Each row was made from one path, in order. Every step used is in the known rows, and no mark comes twice. Write each row's path.
Known rows
M/T/X/R/A: [ 14  -7 -21  11   3 -16 -21  -3   6   3  -4 -16  -3   0 -15  -6 -10  -5
  -9   9  10  -9   7  16  -5   4 -12  -1  -3  -8 -26   3 -10   0 -15  10
 -18   7 -31   1 -10  10 -23   6  17  -8  -7  10   4  22]
M/R/A: [  3  10  -1  11  -2  18  -4   4  12  -3   5   1   3  -4  11  -3  15   1
 -17  12  -2   2   4  -2  13  14   4 -28 -15  11   9 -13   5  19  -7  13
  17  -5  -1  -3  -2   8   8  10  18 -31  12  24  11   1]
C/X/R: [ -7  -4 -12  -8   1   9  -1  11   3  -1   3  19 -16  16  10   1   4   0
  -5  18  21  29  -7  -7  -3  -4 -23   6  -6   2  22  -9  -6  -4  12   4
  -4   6  40  -9  -9   4   5   0  -4   0   0   0 -19 -21]
X/T: [ 21  -6  -9  -3   8  -4   9   6 -11   9  11   3   3   4  14  15 -12  12
  12   0  -3   1   1  -6  18  -6  -5 -21  14 -17  22  -1   7   2  19   0
 -15  13  14 -15   9   9   3  -1   8  10   5  -1  -7  -9]
R/M: [ -1   0  19 -15  12  13   8 -12  -7  -4   3  22   3   8  18   6   7  -7
  14 -16  -2   6 -11  -6   0   4   0  31   1  -2  -1   6   0   0  12 -21
  -5 -16   7   4   7  14  19   1 -20  -4  16 -24  -5 -22]
F/T/M/R/A: [  8   3   1 -11   5   7  29   2   4  -7   5   7 -18  -6   2   9   4  12
 -20  12  -8   6   7  12 -20  11   5  30  -4  14  -6   1  -9  23  -4  20
  37   4  -9   7  -2   1  11  -1   6   8  12 -12  -6 -29]
M/T: [  8   0 -11  13   3   7 -14 -12  -6   8  -4 -26  13  -1  -5  -9  -7   7
   1  12  -6  -4   3   9 -25   5  -4 -10  -1 -11 -16  10   4   3   4  -4
 -14  10 -38  -5  -2   6  -3   5  -5  -7  -3 -17   9 -10]
V/U/A: [-17  15 -19   6   2  -1 -23   0  -3 -28  -9  -3   3  -3   5  -2  -7  14
 -17  -4 -12  10   5   1  -9  18  17 -49 -12  -7  -2  -1   6  -5  -6 -12
  -8 -11  -3   1  -4  13  27  -7 -26  32 -12  -5  -1   5]
U/A/R/M/T/J: [ -7   5  -2  -3 -11  -4  -8  -9 -18   8  -4  -9   5 -10  -8 -13   7 -14
  -1  -7  -4  -9  -9  21   6 -13   9 -13  -1   2  10  14   1 -12 -13  -1
  16 -17 -15  10  -8 -14 -10   1 -11  10 -15   4  15  26]
U/A/R: [ -6  15 -10   0 -12   5 -11   2 -21   5  -6 -12  -3  -7   4 -13   8  -3
  -3  -2  -4   1  -9  16   6  -9   8 -32 -10   5  25   6   4 -18   1   5
  13 -20  -3  -1 -15 -18   5  -7  -4  19 -16   7  13  22]
K/F: [  2  10   5   7   0   6  -3  15 -10 -22  15  -6 -14  -3  16  -3   1  16
  -4   2  -8 -18  -9 -11  -3   9 -17  -6  21 -27   6 -12  14 -22  15  -8
   0  15   4 -13   5 -12   9 -16  11  -7  18 -33   9  -4]
M/R: [  5   8   3   8  -8  19 -13   4  10  -6   2 -12  12  -4  16   1  12   4
 -10  24  -2   1   0  -9  -2   2  -2 -21 -18  -2  32 -16   1  13   2  12
  12   2 -15  -8   1  15   7   9   9 -22  -4  -4   9   0]
A/R/M: [-14   4  34  -1  -4   4  13 -12  10  22 -13   3  19  -2   4  10  17  -2
  10   1   6   0 -13   2  -5  -4   8  24 -12  24   6  12   0  -6  14   3
   4 -12   1   0   2 -14   8  -2  -5   0   7  -8   7  -3]
U/A: [  4  14 -24  -6  -2   7 -17   4 -33 -12   5  -6 -16  -3  16 -16  -1  -3
  -3 -10  -9   5  -7  10   9  -3   1 -35  -2 -15  22   1   3 -17   2  -7
   7 -21   0  -2 -13  -2  13  -6  -6  16 -11   0   5  11]
K/F/T: [  6   9   2  -9   4   3  13   6  -8 -20  19  -2 -26   1  13   4   1  29
  -9   4 -15 -24  -5   5 -14  11 -13  12  23 -22  -4  -8  10  -5  12  -1
  16  21  -4  -6   3 -17   5 -20  16  12  23 -39   8 -14]
C/X/R/M/T: [-10 -11  -7 -10   2  13   4  -4  10   4   1  22  -9  21   1  -1   7  -5
   0  10  19  24  -8  -5  -7  -5 -21  26  -5  -1   6   0  -8   2   3  -5
  -7   9  33  -1  -2   9  -2   9 -17  -4   2  -7 -17 -24]
F/T: [  7   6  -3 -18   8   8  15  -7 -10  -3  10   0 -21  -2  20  15   0  21
  -7   7 -11   0  -1  22 -19  10   2  14  -4   4   5   2  -2  15   9   5
  19   0 -11  -1  -9  -1  14 -11  13  32  10 -20  -7 -29]
C/X/R/M/T/A: [-15  -6 -14  -4   4  13  -4   0   8   1  -2  23 -16  20  -4  -8   3  -6
  -1   8  19  21  -7  -6  -3  -6 -14  20  -7   3   1  -9 -11   4  -2  -4
  -4   9  35   5  -2   5  -1   6 -18  -7  -2   1 -18 -19]
R/M/T/X/C: [  9 -14  17 -11   6  -5   2 -17   0   5   2  -1   9   6   2  -3  -2  -8
   9  -6   3   0  -3  -2  -8   2  -5  30   5  -2 -38  10  -9   3  -4 -28
 -14  -5 -18   8  11  19  -9  11 -14 -19   5 -29  -1  -8]
V/U/A/R/M: [-26  13  -4   5  -3  -3 -15  -7   8 -15 -17   0  14  -2  -1  -1  -1  10
 -12  -6  -8   6   0   6  -8  14  23 -32 -15   6  -6   4   6  -4  -8  -6
  -5 -12   2   3   1   5  22  -5 -31  29 -12  -1   5  12]
R/A/U: [-14  17  13  -3   0   0   5   2   5   3   2  16  -5  -7  21  10   6 -12
   1 -16 -15   3   7   6  15  22  14 -16  -5  29 -18   6  19   8   2 -13
   6 -16  16   1  -8 -15  22   3  19  -8  28  42   5 -17]
R/M/T/X: [  9  -9  16  -3   5   2  -3 -21   5   0  -3  -1  11   5  -4  -1   2 -14
  11  -6   3  -8   0   3  -8   1  -2  27   5  -7 -34  11  -7   3  -5 -23
  -9  -8 -23  12   7  17  -7  11 -18 -15   5 -21  -1  -5]
V/U/A/R: [-24  16 -11  10  -5  -2 -19  -1   6 -15 -18 -10   9  -6   1  -1  -3  15
 -16  -1  -9   6   3   5  -9  14  22 -46 -14   5  -2   3   8  -8  -5  -2
  -6  -9  -4  -2  -3   1  21  -8 -22  33 -16   2   5  13]
J/T/X: [ 22 -22   5  -8  -6  -5   4   7  -4 -17  14 -20   0   3  -3   3   8   0
   6  -9  12  -5  20 -20   4  -8  -8  -9  17 -11   6 -24   0  -6   3 -21
 -10  -6  -2 -11  -7   4 -15  -6  21  10   7  22  -8  23]
X/T/M/R/A: [ 22 -10  -5   3   4  -4  23  16   3   6   6  14   5   0  -1   8 -11   3
   1   4   1   7   9 -13  18  -4  -2  -7  10  -7  12  -6  -1  10   5  15
   4  17  17  -7  18  12   0   9   1 -15   6  11  -7  -8]
X/R/A: [ -7   7 -25  -5  17 -13  -8  16   0   0   3  35 -25  10   6   9  -8   1
 -13 -12   6  11 -15   3  23   9 -14  14 -21  -2  23   0   0   0   1  35
 -18  -9  27 -12 -14  -3  10  -9  26   0  10  28  -4   3]
T/X/R/M: [ 11  -7   3  -8   4 -21 -13   7   6  -9   0  16 -16   1   7  11  -5 -16
  -4   0  21  -3  -8  -1  16  -5 -15  27  -6  -5   8  -7 -20 -12  -6   9
 -10 -14   1   1  -9  16 -12  -1  14   2  -6  -2 -16  25]
A/U: [-13  20  29  -6 -17   5  -5   0   9   5  -6  -6   7 -13  30  22  -2  -7
  16   1 -21   1  -1  -9  -7   6  14  -3 -11  19  12   6  13   1  15 -19
   1  -7  -2  -3   0 -10  18   2   9   6   1  12   0 -19]
M/T/Z: [  7  -3   3  21   4   3  -9   0  -2  -6   5 -31  10 -15  -5  -6 -11  -6
  -2  22 -12   1  13  13 -26  10  -8  -7   9  -6 -19  16   0  -5   4  15
  -6  11 -12   3  -7   5 -14   4  16   1 -14 -25  10 -10]

Which path is each row?
[ -9   6 -14  32   1   6 -21  -3   0  13 -17 -29   9  -6 -23 -21  -3   7
   2  13  -1 -13   5   9 -17  -1  11 -22  -6  10 -26  -2  -2   0  -5   8
  -1  10 -33   6  -7 -15  -8  -2  -1  -9 -15  -3  11   4] : M/T/A/R
[ -9   9  -2  -8  -8   6  -6 -10 -18   5  -6  -1   0  -2   2 -11   9  -8
   3 -13  -5   0 -12  14   9 -12   9 -12  -8   3  17   9   2 -15  -2  -2
  11 -23   0   5  -8 -14   7  -4 -14  15 -13   3  12  21] : U/A/R/M
[-16  14 -13 -12   8 -15  -8  13  10   5  -2  33 -18   6   8  17  -8  -6
  -8 -13  -4   7 -11   0  21   9  -5  18 -23   7  24   4   5   4   0  26
 -18  -8  28  -9 -10  -7  12  -6  28  -2   9  43  -4   3] : X/R/A/U
[ -6 -11   1   4  -3  15  17   3   4   9   2  12  -2  12   3  -6   9   0
  12  10  17  16   6  -8  10 -11   0 -18  16  15  -5 -15  -4   3   9 -17
  10  15  48   4   7  -5  -1   5 -15   2   3   6 -19 -23] : C/X/T/A/R/M
[ -8   7  -7  -5  -8   4  -8 -14 -13  11  -9  -8   5  -1  -7 -14   8  -6
   2 -11  -4  -5  -8  18   1 -11   9 -13  -6   0   3  14   1 -12  -7  -2
   5 -16 -11   7  -6 -13  -2   1 -17  12 -15   5  16  22] : U/A/R/M/T
[-13   1  27   2  -6   2  10 -20  15  28 -16  -8  29   0  -8   4  12  -4
  11   3   4  -6  -8   9 -14  -4   9  28 -10  19  -9  16   1   0   7   4
  -2  -4 -14   3   4 -14  -2   4  -8  -6   3 -12  13  -1] : A/R/M/T
[ 23 -10  -4   0   8  -8  22  16  -9   8   6  10   4  -2   5  13 -17   3
   7   1   1  10   3 -15   8  -9  -7   2  16 -14  15   1  -2  -2  16   4
  -4  17  14 -10  15  11   3   0  -5   3   2  -6 -13 -15] : X/T/M
[-23  10 -11   9  -2  -2 -18 -16  11 -12 -21  -8  18  -2 -12  -4  -4  12
 -13  -5  -9   3   3  10 -13  13  23 -33 -14   2 -17   9   7   0 -12  -7
 -11  -5 -10   6   1   4  15  -2 -34  27 -16   0   7  12] : V/U/A/R/M/T
[-22  15  10  19   2   7  -9   8  -2   6 -15   4  -4  -7  -5 -13   9  -1
   7  -3   3  -7  -5  -2   7  -3  20  -5  -8  27 -11 -11  -7  -6   2   6
  14 -15  11  13  -4 -20  11 -12  -3  -3  -7   3  -1   3] : T/A/R/M
[ -2   8  18   9  -8   8  15  15  14  -5  -6   8   5 -10   2   3   3 -11
 -12   9  -3  15   6 -19  -6   5   4  16  -7  19  -3  -2  -5   6  -5  16
  26  -3   1   5   7   5  15  11  -6 -33   5  11  -1 -14] : T/M/R/A/U
[ 19 -21  -7 -13   0 -16   2  12   3 -14  15  -1 -10  10 -13   6   4  -2
   1 -18  14  -3  16 -16  18  -7 -13  -1   8 -13  13 -24  -1  -3  -6   0
 -19  -6  11 -14  -9   1 -19  -7  31   5   8  44  -9  33] : J/T/X/R/A
[ 11 -18   4  -3  -3   9  21   9   5 -15   9  -2   9   4 -19  -3  10   1
  -2 -11   4   9  20 -33  -1  -4  -4  10  10  -9  12 -20   5   9  -2  -2
   5   2   8 -11   6   3  -1   2   5 -18  14  28  -3   4] : J/T/M/R/A
[ -3  -5 -10 -11  11 -14 -13   1   7   5   0  28  -6   8 -10  11 -12  -8
  -2  -7   6  -2 -20  -2   9  -6 -17  49 -15 -18  23  10  -8   3  -7  24
 -21   1   4   0   2  11 -10   2   3  -7  -6  -5  -6   6] : X/R/M/T/J
[  2  -5   9  -7  10  10   0 -24  -1   4  -3   4  15  10  -3  -1   2  -7
  13  -9  -5  -3  -6   3 -13   4  -1  30   1 -12 -22  13  -2   9   2 -20
 -13  -3 -14   8  10  14   5  10 -24 -14  10 -25   2 -18] : R/M/T
[  1 -10   6  -2 -12  12  29   7  13   7   2  13   1   9   6   4   5  -7
   1  16  11  25  14 -13   4  -3  -4 -13  16  16  -6  -7   0  11   5 -13
  17  22  41  -1  12   5  -1  15 -12 -15  10  19 -18 -29] : C/X/T/M/R/A/U
[  5   4   7  12   0   9  14  16   5  -7  -4  10   1  -9   0  -4   5  -8
 -16  11   4  18   5 -16  -4   6  -1  12  -6   9   0  -6  -7   3  -5  18
  28  -4  -1   3   4  10  15   8  -6 -32   5   3  -2 -14] : T/M/R/A
[  5 -12  13  -8  -9   7  23   9  12  -9   7  -3  13   3 -17   3   8  -2
   2 -14  -4   7  21 -35   0  -3   3  11   8  -1  10 -17   7  11  -3  -7
   6   1  10  -7   9  -3   1   4   5 -18  12  39  -1   1] : J/T/M/R/A/U
[ -5  -3 -13 -15  17  -5 -10  -5   5   7  -6  28  -7  16  -7  10 -12  -2
   0 -11   3   1 -19  -4   7  -4 -16  51 -19 -19  21  10  -7   6  -2  21
 -32   2   9  -5   4  12  -3   1  -3  -5  -4  -6  -5   1] : X/R/M/T
[  2  -8  16  -1   4  -1   2 -17  -3   3   4   4  12  -2  -6   2   1 -15
  10  -6   1 -11  -6   4  -6   1  -2  34   8  -7 -16  15  -1   6  -6 -17
   3  -4 -20  13   8  10  -8  11 -16 -18   5 -26   2 -13] : R/M/T/J
[  9   2   5 -10   0 -10  14   5 -14  -5  19   1 -24 -18  13  18  -1   8
 -12  13  -3 -10   1  24 -13   6   0  19   3   7  11   7  -2  12   0  10
  38  -2 -22   7 -12  -4  -5 -11  25  25   6 -16  -7 -18] : F/T/J
[ 15  -5   4   0  -4  -5  20  13  11  11   3  13  11  -4   3  14 -11  -2
   4   1  -6   5  11 -16  20  -3   3  -5  10  -1  12  -3   3  14   5  10
   5  19  17  -5  18   8   0  11   2 -15   4  19  -8  -7] : X/T/M/R/A/U
[ -9   1 -19  -7  19  -5 -15   0   5   3  -6  27 -12  14 -12   3 -10  -1
   2 -11   3  -3 -19  -4   8  -6 -10  42 -18 -15  15   3 -10   6  -5  24
 -27   1  13   0   1   8  -1  -3  -3  -6  -8  -3  -5   4] : X/R/M/T/A
[ -8   6   1  -2  -9   1  -5 -10 -13   4  -5 -11   4  -7  -5 -15   6 -13
  -1  -6  -9  -2  -3  22   3  -8   8 -11  -1   2   5  15   0 -15  -7   7
  10 -15   0  10 -10 -15  -5   1  -7  15 -19  -2  17  23] : U/A/R/M/T/Z
[  8  -2 -10   9  -5 -17 -20  -5  14   7  -8 -15   1  -4 -11   1 -11  -9
  -3   8   4 -10   9  14  -6   3  -5   0  -3   1 -27   7  -6   3 -15   6
 -17   6 -30   3  -8   5 -24   9  15  -9  -8  17   3  20] : M/T/X/R/A/U
[ -2   4  -4  -5 -13  -1 -10 -13 -12   7  -9 -13   2  -3  -6 -16   8 -14
   1  -7  -1  -9  -5  20   6 -13   9 -14  -1   2   0  10  -3 -16 -12  -3
   7 -18 -16  10  -9 -10  -8   3 -11   9 -16   3  14  33] : U/A/R/M/T/X
[ 15  -7 -17  12   0 -12 -24  -3   5   3  -5 -21   1   0 -13  -5 -12  -3
  -7  14   9  -9   5  11 -12  -3 -15   0  -5 -13 -16   2 -11  -4 -11   9
 -19  10 -37  -1  -8  13 -24   5  12  -3 -15  -5   1  20] : M/T/X/R
[-12   3  11  -3   5  12  -7 -18   5   3 -10   3  10   4  -6  -5   0  -9
  19 -15 -11  -9  -2  -3  -7   3  15  23   1   3 -31   8  -2  11  -6 -21
  -8  -4 -10  18  10   3   7   9 -23 -15   2 -10   1 -16] : R/M/T/A/U
[ -7  -7  34   0  -8 -10   9 -14  13  29 -13 -11  25  -3  -3   3   9  -2
   7   7  10  -2  -7   5  -9  -7   4  25 -11  28 -22  13  -4  -5   4  -2
  -6  -4 -15   2   6 -10 -13   4  -1  -8   0 -17  11   6] : A/R/M/T/X/C
[ -9 -10   5   0   0   9   8   6   0  -4   2  -8   3   8 -23  -9  13   5
  16 -21   3  -8  12 -23   6 -11  13  -1   9   4   8 -25   6   3   2 -10
  -7  -7  17  -2  -1 -20  -4 -12   8   3   5  31  -2  14] : J/T/A/R/M
[  1  -1  -4  10   8  -4   7   8  -3  15  -2   9   2   2  -5   2  -6   8
  18  -7   1  -9   1  -6  27 -12  13 -21  10   5   9 -10   0   3   6   6
  -6  11  26   1  11  -9  -3  -5   4   7  -5  10  -7   5] : X/T/A/R/M
[-11  17   1   0   0   4   5  11  -3 -23  13  -3 -32  -5   9  -1  -2  25
  -2  -2 -23 -31   0   3  -8  12   1   3  22 -10 -15 -13  10  -2   3  -3
  20  21   1   3   3 -26   7 -22  15   8  16 -22   6 -11] : K/F/T/A/U
[  9  -4  -2  21  -4  -9 -14   0  -9   4   7 -24  10 -18 -11  -5  -7  -6
  -4  18   1 -15   1  10 -17   2  -7  -4   5  -9  -5  11   2  -2  -9   1
   8   8 -45   3  -5   2 -22   7   9 -12  -9 -14   9  -1] : M/T/J
[ 24 -27  10 -16  -4 -16   8   8  -6 -10  22 -20  -2   3   2   0   4   7
   6  -9  12   5  15 -31   7  -7 -13  -9  15  -6  -4 -24   2  -7   5 -25
 -18  -4   3 -17  -2   1 -18  -9  27   2  10  12  -7  18] : J/T/X/C
[  8 -13  -4  -2  -2  16  17   2  -3   5  10   5  -3  13  15   3   3   3
   9  15  16  23   5  -6   2  -5 -13 -24  18  -1   7  -9   1   2  18 -20
   3  18  39  -8   5   7   0   7  -8   6   9  -1 -20 -31] : C/X/T
[  2   1 -11  14   5  -6   0  15  -5  16  -2   1  -1  -2  -2  -1  -7   9
  14   1   1  -9   4  -4  26 -11  11 -34   9   7  13 -12   2   0   8  13
  -3  13  21  -3   6 -11  -3  -9  11  11  -7  15  -5   6] : X/T/A/R
[-25  10  -4  13  -3  -3 -14 -10  11 -19 -16 -10  16 -10 -11  -3  -6   4
 -13   0 -14   5   9  11 -13  17  21 -32  -8   4 -20  12   6  -3 -13   2
  -8  -6   0   8  -2   6   8  -2 -24  29 -20  -6   8  13] : V/U/A/R/M/T/Z
[ -2   1  -1 -10 -11  -9  -7  -9 -14  10  -5 -13   2  -5  -3 -17   4  -8
   1  -9  -1   0  -8  15   7 -10   4 -13  -3   7  -8  10  -3 -16 -11  -9
   2 -16 -11   7  -5 -11  -9   2  -8   7 -14  -4  13  30] : U/A/R/M/T/X/C
[ 20 -13  -3   8  -2 -16 -15  -3  -4   8   4 -33   7  -4  -2  -9 -10   4
  -2  17   8   2   6   4 -16   3 -12 -13   3  -2 -40   2  -6  -6  -3 -16
 -17   9 -40  -2  -1  11 -22   6  11 -12  -5 -26   6   7] : M/T/X/C
[ 22 -11  -2   6  -1 -21   8  18 -12   6  20   5  -1 -13  10  17 -13  -2
   9   5   5 -11   2  -3  29 -10  -7 -20  21 -14  32   0   6   1   6   5
   5  12   6  -7   6   6 -17  -1  20   6  -1   2  -9   2] : X/T/J
[  5   7   3  -3   2   4  21  13   2 -20  17   4 -22  -2  -1  -2   3  22
 -19   4 -12 -20   1   0 -11  14 -10  20  23 -14 -15 -10   7   2   0   9
  30  23   1   0   9 -12   4 -13  11  -8  25 -25   6 -14] : K/F/T/M/R/A
